What can hang from each mark
D: E G H K R
K: D
X: P
B: P
A: P Q
R: D
H: D
P: B E X
E: D P
G: D

(in the rows, 128 means zero)
Known rows, with every way that one mark hangs from another
K(D(E)): [127 132 117 149  96 149 145  55 121 140 106 126 147 135 125 107 110 142
  89 129 129 186 116 141 124 151 137]
R(D): [122 151 113 156 124 131 148  75 128 140 125 117 139 120 119  95 114 130
  89 125 131 159 131 161 128 163 124]
G(D(E H)): [115 131 124 142  81 135 152  43 122 133 115 114 175 135 140  96  86 150
 121 142 135 161 104 152 140 159 154]
A(P(B E(D) X) Q): [161 168 152 194 159  91 127 144 182 116 185 147 115  95  79 127 239  93
  56 126 114 155 220 224 107 180  88]
X(P(B)): [148 178 135 176 148 112 106 107 155 123 173 106 121 119  78 117 176 124
  71 137 135 183 196 203  98 168 115]
P(B E(D(G K)) X): [132 132 137 187 123 106  94 158 168 102 190 117 139  96 110 117 182 120
 105 165 113 157 159 180  99 143 113]
H(D(E G K R)): [102  94 111 124  51 154 168  61 118 144  83 126 175 133 148 111  50 153
 140 153 132 163  55 118 148 111 163]
R(D(E)): [120 140 113 152 104 131 146  65 129 133 111 123 149 129 139  98 108 137
 103 127 130 169 106 152 134 155 141]
G(D): [128 154 125 157 109 131 149  56 120 138 139 114 149 127 118  96 106 131
  93 129 135 161 149 165 125 179 130]
E(P(X)): [143 165 117 166 135 119 114 119 121 106 141 134  94 123  85 104 166 121
  94 138 122 165 157 169 120 176 125]
E(P): [141 169 113 154 133 128 128  94 109 115 135 141  96 126  89 103 148 130
  99 136 122 168 145 160 125 174 136]
E(D(G K R) P(B)): [109 118  93 156 102 152 133 128  98 111 140 160 128 109 109 110 116 138
 164 170 115 148  80 127 133 110 145]
A(P(E) Q): [166 174 154 159 152 101 152  96 165 131 159 147 117 110  81 128 198 103
  54 117 125 157 206 213 119 189 103]
R(D(E G K)): [110 109 111 133  80 143 151  68 124 137  99 122 171 135 140 103  70 143
 134 141 133 162  66 130 143 133 149]
B(P(E(D))): [153 190 140 164 141 112 117 125 133 119 175 118 131  98  92 130 171 126
  90 157 117 164 175 187 100 149 122]
B(P(E(D(G H)) X)): [152 172 142 169 132 109 107 152 142 111 174 111 140  97  89 131 168 122
  97 169 120 155 167 187  98 138 115]
K(D(E(P(B X)) H)): [119 123 111 154  96 146 133  79 123 125 105 121 147 130 122 102 116 147
 108 150 126 178  98 137 129 138 138]
R(D(E(P) H K)): [100 116 106 131  86 139 150  68 115 128  92 117 164 126 143  97  82 155
 145 150 125 158  58 129 156 136 154]
P(B E(D(R)) X): [131 143 135 192 134 102  97 156 171 101 193 119 130  93 116 114 195 116
  97 162 116 154 178 188  96 146 112]
X(P(B E(D(R)))): [145 167 138 177 142 111 105 122 152 113 191 113 129  99 103 126 176 120
  91 165 128 174 183 197  95 144 117]
P(B E(D(G R))): [130 140 128 169 123 122 119 122 151 114 180 133 138 101 121 114 153 129
 112 165 120 155 144 169 103 131 128]
H(D): [125 150 119 158 104 135 156  68 123 144 116 120 135 118 116 102 112 140
  77 128 122 171 133 157 128 159 131]
X(P): [150 175 137 162 139 118 119  94 139 127 159 111 123 121  82 121 155 125
  74 136 137 180 185 195 106 168 119]
G(D(R)): [116 140 120 147 101 139 158  57 119 141 132 117 158 127 129  97  88 131
 112 139 143 150 135 157 130 161 137]
D(E G H K R): [ 88  65 114  89  39 159 163  64 128 135  76 126 203 146 141 113  28 175
 189 168 145 142  21 112 162  90 183]
A(P(E X)): [157 163 145 170 144  91 128 125 173 109 170 137 124 114  97 125 187 109
  59 133 132 155 201 197 107 179 107]
D(E(P) G H K R): [ 92  70 104  91  43 161 156  75 111 121  73 137 184 145 139 113  33 171
 203 180 140 143   8 102 166  87 187]
X(P(B E)): [155 179 146 174 149 102  99 113 164 114 189 100 123 109  92 124 183 119
  72 155 132 181 200 206  91 164 114]

Rows
[145 160 146 188 144  89  88 144 187 103 191 102 122 108 100 111 206 115
  71 148 123 165 202 202  91 175 108] : P(B E X)
[105  98 105 125  54 156 163  68 106 134  82 134 161 132 147 111  54 150
 150 162 128 164  46 111 150 110 166] : H(D(E(P) G K R))
[123 143 107 166 113 124 127  92 130 118 121 124 134 126 134  96 131 129
 109 137 126 170 109 153 129 155 136] : R(D(E(P(B X))))
[100 124 113 134 102 138 158  71 126 144 107 104 168 118 125  95  83 151
 121 139 130 148  91 145 147 146 134] : R(D(H K))
[111 126 102 161 107 140 131 135  96 106 137 154 120 101 110 112 137 131
 150 162 111 147 104 138 137 129 137] : E(D(K R) P(X))
[117 120 116 139  88 153 151  52 122 141  96 119 163 133 127 104  94 155
 102 139 130 177  95 136 134 138 142] : K(D(E H))
[121 145  97 160 118 146 141 111  86 112 137 166 109 105 111 108 133 133
 136 155 113 152 110 140 132 132 142] : E(D(R) P)
[106 108 108 139  88 156 156  98 106 135 128 150 158 111 115 114  87 145
 147 151 124 144  87 134 137 112 144] : E(D(G K R))
[111 128 106 141  95 135 144  70 115 127 103 124 149 128 141 100  99 142
 132 139 124 167  78 133 146 149 149] : R(D(E(P) K))
[168 169 158 172 153  92 138 122 177 122 166 140 115 107  78 129 216  93
  50 119 125 154 219 221 114 191  92] : A(P(E X) Q)
[117 117 129 133  95 136 144 101 128 123 147 131 162 102 130 119 102 144
 138 174 122 142 100 147 129 118 142] : P(E(D(G H K R)))
[133 135 133 147 107 128 133 101 128 120 159 135 145 103 121 120 126 135
 115 160 116 156 124 157 119 140 134] : P(E(D(G K)))
[134 155 106 183 128 129 118 136  99 100 152 157  98 101  97 108 169 122
 112 149 105 160 137 158 122 152 125] : E(D P(X))
[105  85 122 104  52 149 149  63 129 132  86 124 191 146 124 112  54 173
 162 154 133 158  40 124 155 116 174] : D(E G H K)
[101 104  94 131  85 162 152 112  81 116 115 159 145 108 116 110  78 151
 179 179 118 136  48 115 151  97 155] : E(D(G H K R) P)
[122 146 105 188 129 127 111 147 115  97 156 146 111  98  95 102 174 134
 123 160 105 154 126 160 123 140 126] : E(D(H) P(B X))
[110 132  99 178 119 134 120 148 114 100 149 148 120  98 106 103 155 135
 141 169 113 143 113 152 128 122 133] : E(D(H R) P(B X))
[151 170 143 168 131 109 106 152 142 112 176 112 139  98  89 133 170 119
 100 166 119 158 168 184  99 140 115] : B(P(E(D(G K)) X))
[110  95 101 124  70 170 157  66 105 134  82 134 166 138 136 107  53 151
 142 167 140 162  51 110 140 102 154] : K(D(E(P) G H R))
[105 127 125 135  88 139 158  51 118 143 121 102 178 125 123  96  76 151
 125 143 134 150 109 150 144 162 141] : G(D(H K))
[160 190 149 169 145  97 101 142 155 113 176 100 127 106  83 129 186 116
  76 154 125 164 198 200  93 163 111] : B(P(E X))
[102 121 115 135  82 146 169  66 120 150 101 116 157 118 130 106  80 148
 115 141 128 158 100 137 144 136 143] : H(D(K R))
[114 128 119 142  81 139 156  46 120 134 118 122 167 136 149 100  84 138
 126 141 142 159 111 148 136 153 154] : G(D(E R))
[103 102 103 125  74 148 152  73 112 128  87 123 172 132 142  99  57 153
 156 160 131 154  36 119 154 119 157] : R(D(E(P) G H K))
[122 131 131 161 114 122 118 119 152 116 172 123 153 100 116 114 145 143
 121 168 114 155 125 164 114 131 132] : P(B E(D(G H K)))
[111 122  93 158 106 153 136 127  99 109 137 160 130 108 109 104 113 143
 158 176 118 142  78 133 133 103 146] : E(D(G H R) P(B))
[120 136 114 142  97 128 126  79 131 110 111 132 139 136 117 101 130 160
 131 148 122 170  93 150 140 146 164] : D(E(P(B)) H)
[130 143 139 191 131  99  93 154 170 102 193 114 134  92 110 116 199 121
  97 158 109 160 174 187 100 155 111] : P(B E(D(K)) X)
[102 108 118 115  74 142 156  61 135 131  93 127 173 138 138 106  83 166
 146 148 140 151  79 143 150 121 172] : D(E H R)
[132 158 105 198 138 123 105 150 115  96 166 152  96 100  92 104 191 121
 110 150 103 163 147 165 114 153 121] : E(D P(B X))
